What can hang from each mark:
rupa: kobi
sose: bupan redit toza
redit: kobi lefug ronef sose
kobi: redit rupa
ronef: toza
toza: lefug ronef sose
rekos: gogo
lefug: gogo
gogo: rekos
bupan: sose

Known rows, with every way that one mark hangs from another:
[bupan [sose [redit kobi] [toza lefug]]]: [ 0.344 -0.398 -0.048  3.300 -0.741 -0.899 -0.321 -0.139  0.963 -0.716
 -0.077 -0.801  0.167  6.002  1.140 -0.129 -0.017  0.002 -0.172  0.023
 -0.445  0.146 -1.889 -0.436]
[sose [toza ronef]]: [-0.270  1.138 -0.288 -1.498 -0.599 -0.212 -0.122  0.306  0.352  1.338
  0.044  0.842 -0.138  0.062  1.300  1.126  0.120  0.471 -0.851 -0.051
 -0.143 -0.063  1.000 -0.738]
[bupan [sose [redit kobi [ronef toza]]]]: [ 0.701 -0.278  0.421  2.542 -0.780 -1.197 -0.275 -0.318  0.183 -1.096
 -1.177 -0.744  0.236  0.789  1.507 -0.268  0.934 -0.665  0.632 -0.093
  0.109  0.966 -0.973 -0.827]
[toza [lefug gogo] [sose bupan redit]]: [-0.727 -0.699 -0.511  0.752  0.997  1.522  0.120  0.655 -0.381  0.349
  0.275 -0.162 -0.351 -1.682 -2.054  1.002 -1.179  1.051 -0.744  0.109
  0.072 -0.664  0.636  0.732]
[sose bupan [redit kobi [lefug gogo]] [toza ronef]]: [-0.726  1.049  0.077  0.846  0.300 -0.121  0.254 -0.242 -0.407  0.678
  0.168  0.238 -0.228 -0.228 -0.904  0.357 -0.202  0.228  1.327 -0.151
  0.322 -0.542  0.834  0.012]
[rupa [kobi [redit [lefug [gogo rekos]] ronef]]]: [-0.045  0.605  0.171 -1.926  0.600  0.640  0.232  0.373 -0.788 -0.452
  0.622  0.002 -0.051 -5.225 -1.916 -1.745  0.485 -0.658  1.120 -0.036
  0.125 -0.213 -1.668  1.123]
[kobi [redit ronef] rupa]: [ 0.554 -1.390  0.182 -1.783 -0.334  0.747 -0.630 -0.047 -0.219  1.013
 -0.293  0.646  0.975  0.300  1.484 -0.649  0.307 -0.053 -2.306  0.114
 -0.127 -0.116  1.572  0.001]
[bupan sose]: [ 0.047 -0.591 -0.423 -1.365 -1.085 -0.646  0.153  0.370  0.234 -0.368
  0.137 -0.452  0.678  0.070  1.544  0.432 -0.055  0.220 -1.529  0.165
 -0.243  0.297 -0.443 -0.504]
[redit lefug sose]: [ 0.013  0.118  0.082 -1.952 -0.160 -1.061  0.414 -0.453 -0.045 -1.069
  0.646 -0.323  0.013 -0.935 -0.630 -0.210 -0.003  0.099 -0.906  0.006
 -0.074  0.196 -0.535 -0.510]
[sose bupan [redit [kobi rupa] [lefug gogo]] toza]: [-0.128 -0.729 -0.440  0.361  0.422 -0.228  0.112 -0.280  0.188  0.678
  0.195 -0.448  1.066  1.757  0.769 -0.515 -0.180 -0.044 -0.504  0.137
 -0.174 -0.576  1.021  0.639]
[redit kobi [lefug gogo]]: [-0.504  0.200  0.019 -1.828 -0.272 -1.165  0.842 -0.459 -0.413 -0.781
  1.310 -0.150  0.666 -1.960 -1.087 -0.024 -0.195 -0.214  0.268 -0.080
  0.284  0.013 -1.595  0.730]
[sose bupan [redit kobi] [toza lefug ronef]]: [-0.297  1.017  0.303  2.089 -0.382  0.569 -0.321 -0.475  0.498  1.382
 -0.130 -0.243 -0.491  3.427 -0.931  0.725 -0.216  0.846  0.170 -0.115
 -0.199 -0.633  0.934 -1.157]
[kobi [redit [sose [toza lefug]]]]: [ 0.395 -0.661  0.208  1.220  0.068  0.684 -0.885 -0.111  0.437  0.900
  0.140 -0.423  0.065  3.988  0.427  0.070  0.023 -0.056 -0.753  0.133
 -0.413 -0.293  0.116 -0.004]
[redit [ronef [toza [lefug gogo] [sose bupan]]]]: [-0.477  0.808 -0.391 -0.253  0.657  2.051  0.212  1.236 -0.205  0.794
 -0.478 -0.146 -1.144 -2.756 -1.499  1.389 -0.463  0.177  1.881 -0.034
  0.316  0.666  1.506  0.346]
[redit kobi ronef]: [ 0.067  0.510  0.238 -1.239 -0.885 -0.705  0.573 -0.624 -0.119 -0.864
 -0.138 -0.293  0.418 -0.947  0.144 -0.269  0.315  0.092 -0.801 -0.281
  0.262  0.753 -0.546 -0.799]
[bupan [sose redit [toza [lefug [gogo rekos]]]]]: [-0.232 -0.153 -0.796  2.384  0.521  0.483  0.017  1.376  0.811 -0.502
 -0.031 -1.108 -0.558  2.362  0.480 -0.071 -0.337 -0.247  0.391  0.337
 -0.288 -0.510 -2.100  1.132]
[toza ronef [sose bupan]]: [-0.477  0.209 -0.245 -2.540 -0.101  0.914  0.310  0.202 -0.442  0.763
 -0.302  1.280 -0.611 -3.818 -0.219  1.411 -0.539  1.312 -0.144 -0.041
 -0.027 -0.442  1.947 -1.019]
[kobi [redit [lefug [gogo rekos]]] rupa]: [ 0.043 -1.570 -0.111 -2.841  0.661  0.517 -0.094  0.400 -0.279  0.530
  1.043  0.316  0.704 -1.764  0.105 -1.041 -0.024 -0.464 -0.547  0.462
 -0.240 -1.421 -0.644  1.730]
[toza lefug ronef [sose [redit kobi]]]: [ 0.008 -0.197  0.566  1.559  0.069 -0.253  0.111 -0.897  0.065 -0.834
  0.084  1.618 -1.151  0.279 -1.529  0.709 -0.565  0.894  0.855 -0.204
  0.001 -0.612 -1.599 -0.455]
[ronef [toza [sose bupan redit]]]: [ 0.043 -0.868 -0.294  0.077  0.427  0.191 -0.733  0.399 -0.258  1.109
 -0.481 -0.321  0.314 -2.213  0.272  0.925  0.094  0.728 -1.465  0.147
 -0.262 -0.327  1.756 -0.733]
[redit kobi [lefug gogo] ronef [sose bupan toza]]: [-0.271  1.191 -0.099  0.193  0.376  0.192  1.050 -0.280 -0.273 -1.078
 -0.680 -0.923 -0.496 -0.527 -0.316 -0.485  0.041 -0.485  2.369 -0.267
  0.486  0.943  0.558 -0.078]
[redit [lefug gogo] ronef [sose toza]]: [-0.231  1.282 -0.351 -0.425  0.636 -0.130  0.739  0.495 -0.178 -1.148
 -0.312 -0.092 -0.733 -0.737  0.087 -0.279  0.000 -0.665  1.194 -0.206
  0.450  1.094 -0.043  0.509]
[kobi [redit [lefug [gogo rekos]] [sose toza]] rupa]: [ 0.496 -1.442 -0.308 -0.861  1.233  0.486 -0.116  0.196  0.236  0.053
  0.047  0.076  0.143  0.325  1.536 -1.206  0.194 -0.929  0.770  0.421
 -0.367 -1.059 -0.494  1.705]
[ronef [toza [lefug gogo] sose]]: [-0.263 -0.037 -0.432 -0.304  0.547  0.619 -0.019  0.842  0.184  0.528
  0.480  0.359 -0.541 -2.162 -0.800  1.700 -0.524  0.000  1.085  0.142
  0.016  0.095 -0.528  1.114]
[rekos gogo]: [ 0.002 -0.486 -0.261 -2.936 -0.800 -0.303 -0.531  0.240  0.140  0.040
  0.518 -0.866  1.178 -1.475  1.177  0.552 -0.323  0.366 -2.173  0.110
  0.233 -0.216  0.273 -0.492]

Rows:
[-0.451  0.609 -0.288  1.277  0.210 -0.567  0.026  0.836 -0.076 -0.294
  0.004  0.971 -0.695  0.725  0.671  0.441 -0.240 -0.249  1.386  0.010
  0.195 -0.044 -0.462  0.502] : [bupan [sose [redit [lefug gogo]] [toza ronef]]]
[ 0.026  0.313  0.361 -0.618  0.684  1.406  0.303 -0.417 -1.051 -0.230
 -0.236 -0.489  0.116 -4.906 -2.061 -1.118  0.224 -0.349  1.397 -0.118
  0.295  0.318  1.089  0.473] : [rupa [kobi [redit [lefug gogo] ronef [sose bupan]]]]
[ 0.318 -0.705  0.063 -2.656 -0.793 -1.445  0.402 -0.976  0.367 -0.346
  0.935  0.324  0.997  0.928  0.566 -0.634  0.051  0.032 -1.076  0.056
 -0.351 -0.185 -0.887 -0.208] : [redit [kobi rupa] lefug]
[ 0.439  0.042  0.340 -1.211 -0.447  0.457 -0.488 -0.323 -0.514  0.577
  0.015  0.152  0.923 -2.956 -0.283 -0.895  0.678  0.019 -1.450 -0.146
 -0.118  0.355  0.231 -0.289] : [rupa [kobi [redit ronef]]]
[ 0.490 -0.792 -0.011 -0.106  0.927  0.731 -0.132  0.119 -0.195 -0.064
 -0.541  0.740  0.007  1.055  1.501 -1.022  0.189 -1.018  0.871  0.067
  0.141  0.297  1.043  1.233] : [kobi [redit [lefug gogo] ronef [sose toza]] rupa]
[ 0.517 -0.471  0.054 -1.631 -0.808 -0.457  0.532 -0.854  0.367 -0.565
 -0.436  0.201  0.748 -0.082  1.411 -0.509  0.294 -0.033 -1.096 -0.096
 -0.031  0.483  0.095 -0.421] : [redit [kobi rupa] ronef]
[ 0.963  0.416  0.859 -0.027  0.117 -0.228 -0.650 -0.677 -0.384 -0.122
 -0.303 -0.116 -0.003 -2.669 -0.854 -1.168  1.257 -0.942  1.347 -0.125
 -0.111  0.828 -0.239 -0.399] : [rupa [kobi [redit lefug [ronef toza] sose]]]
[-0.219  0.004  0.178  0.724  0.385  0.389 -0.202  0.055 -0.030 -0.074
  0.167  1.696 -1.335 -0.365 -1.655  1.057 -0.753  1.133 -0.322 -0.080
 -0.076 -0.631 -0.486 -0.400] : [toza lefug ronef [sose redit]]
[ 0.562 -1.762  0.063  0.094 -0.397 -1.146 -0.103 -1.235  0.438 -0.130
  0.039 -0.039  1.493  0.905  1.329 -0.431  0.157  0.295 -2.812  0.139
 -0.352 -0.605 -0.429 -0.059] : [sose [redit [kobi rupa]]]
[-0.204  0.344 -0.290 -0.334  0.009 -1.340 -0.552  0.439  0.063  0.469
  0.812 -0.180  0.442  2.517  0.284 -0.421  0.153  0.245 -2.372 -0.034
 -0.272 -0.063 -0.073 -0.476] : [sose [redit lefug] toza]
[-0.575  1.246 -0.024 -0.467  0.012  0.003 -0.462  0.407 -0.205  1.573
  0.212  0.326 -0.421  1.150 -0.574  0.312 -0.053  0.779 -0.817 -0.064
 -0.121 -0.503  2.129 -1.252] : [sose bupan [redit lefug] [toza ronef]]
[-0.052  0.882  0.408  2.326 -0.357 -0.415 -0.342 -0.621  0.659  0.561
  0.149  0.477 -0.561  3.761 -0.548  0.559 -0.072  0.447  0.108 -0.159
 -0.145 -0.412 -0.789 -0.653] : [sose [redit kobi] [toza lefug ronef]]
[-0.314 -0.155 -0.655  1.162  0.221 -0.935 -0.074  1.024 -0.005 -0.551
  0.338 -0.201  0.233  1.864  1.097 -0.151 -0.218 -0.379 -0.161  0.109
  0.004  0.208 -0.918  0.764] : [bupan [sose [redit [lefug gogo]] toza]]
[ 0.194  0.205  0.358  2.256 -0.074 -1.172  0.207  0.087 -0.312 -1.637
 -0.459 -0.439 -0.195 -0.463 -0.003 -0.472  0.563 -1.183  2.449 -0.109
  0.512  0.990 -1.640  0.414] : [bupan [sose [redit kobi [lefug gogo] [ronef toza]]]]
[ 1.241 -1.503  0.517  0.124  0.130  0.667 -0.876 -0.514  0.143  0.770
 -1.282  0.113  0.464 -0.181  2.031 -0.345  0.951 -0.801 -0.334  0.213
 -0.171  0.273  1.728 -0.006] : [kobi [redit [ronef toza] sose] rupa]
[ 0.642 -0.715  0.073  0.844  0.244  2.350 -0.693  0.038  0.516  1.465
 -1.143 -0.463 -0.214  4.415  1.055 -0.520  0.018  0.012 -0.238  0.149
 -0.411 -0.019  2.854 -0.409] : [kobi [redit ronef [sose bupan [toza lefug]]] rupa]
[-0.158  0.340  0.032  3.801 -0.177 -0.014  0.161 -0.045  0.586 -0.497
 -0.331  0.437 -0.741  2.967  0.316  0.848 -0.387 -0.175  2.435 -0.019
  0.130 -0.138 -1.628  0.613] : [bupan [sose [redit kobi] [toza [lefug gogo] ronef]]]
[-0.081  0.624  0.364 -0.335  0.230 -0.717  1.333 -0.862 -0.453 -2.468
 -0.100 -0.209 -0.469 -2.549 -1.232 -0.628  0.018 -0.695  1.990 -0.284
  0.688  0.924 -1.455  0.454] : [redit kobi [lefug gogo] ronef sose]
[-0.110  1.053 -0.256  0.460 -0.965  0.309 -0.111  0.757  0.934  0.546
 -0.047  0.592 -1.019  3.751  1.014  1.196 -0.287  0.283  1.081  0.038
 -0.332  0.224 -0.260 -0.718] : [bupan [sose [toza lefug ronef]]]
[-0.831  1.098 -0.027 -0.960 -0.108  1.019  0.478  0.331  0.087  0.781
  0.836  0.701 -0.735 -1.893 -1.959  1.685 -0.781  0.430  0.578  0.031
  0.308 -0.384 -0.090  0.671] : [toza [lefug gogo] ronef]
[ 0.038  0.165  0.107  0.236 -0.416 -0.917  0.043  0.547 -0.367 -1.597
 -0.125 -0.079 -0.364  1.031 -0.104 -0.999  0.103 -0.085 -0.737 -0.146
  0.135  0.803 -0.821 -0.799] : [bupan [sose [redit lefug ronef]]]
[-0.328  0.830  0.389  0.994  0.336 -0.081  0.118 -0.059 -0.680  0.061
 -0.201 -1.050  0.074 -2.030 -1.660 -0.231  0.430 -0.492  1.287 -0.153
  0.556  0.469  0.757 -0.021] : [sose bupan [redit kobi [lefug gogo] [ronef toza]]]
[-0.149 -0.659  0.153  0.235 -0.500 -0.450 -0.022 -0.862 -0.195  0.376
  0.044 -1.289  1.244 -0.354 -0.370 -0.040  0.057  0.807 -2.387  0.016
 -0.117 -0.541  0.703 -0.913] : [sose bupan [redit kobi]]
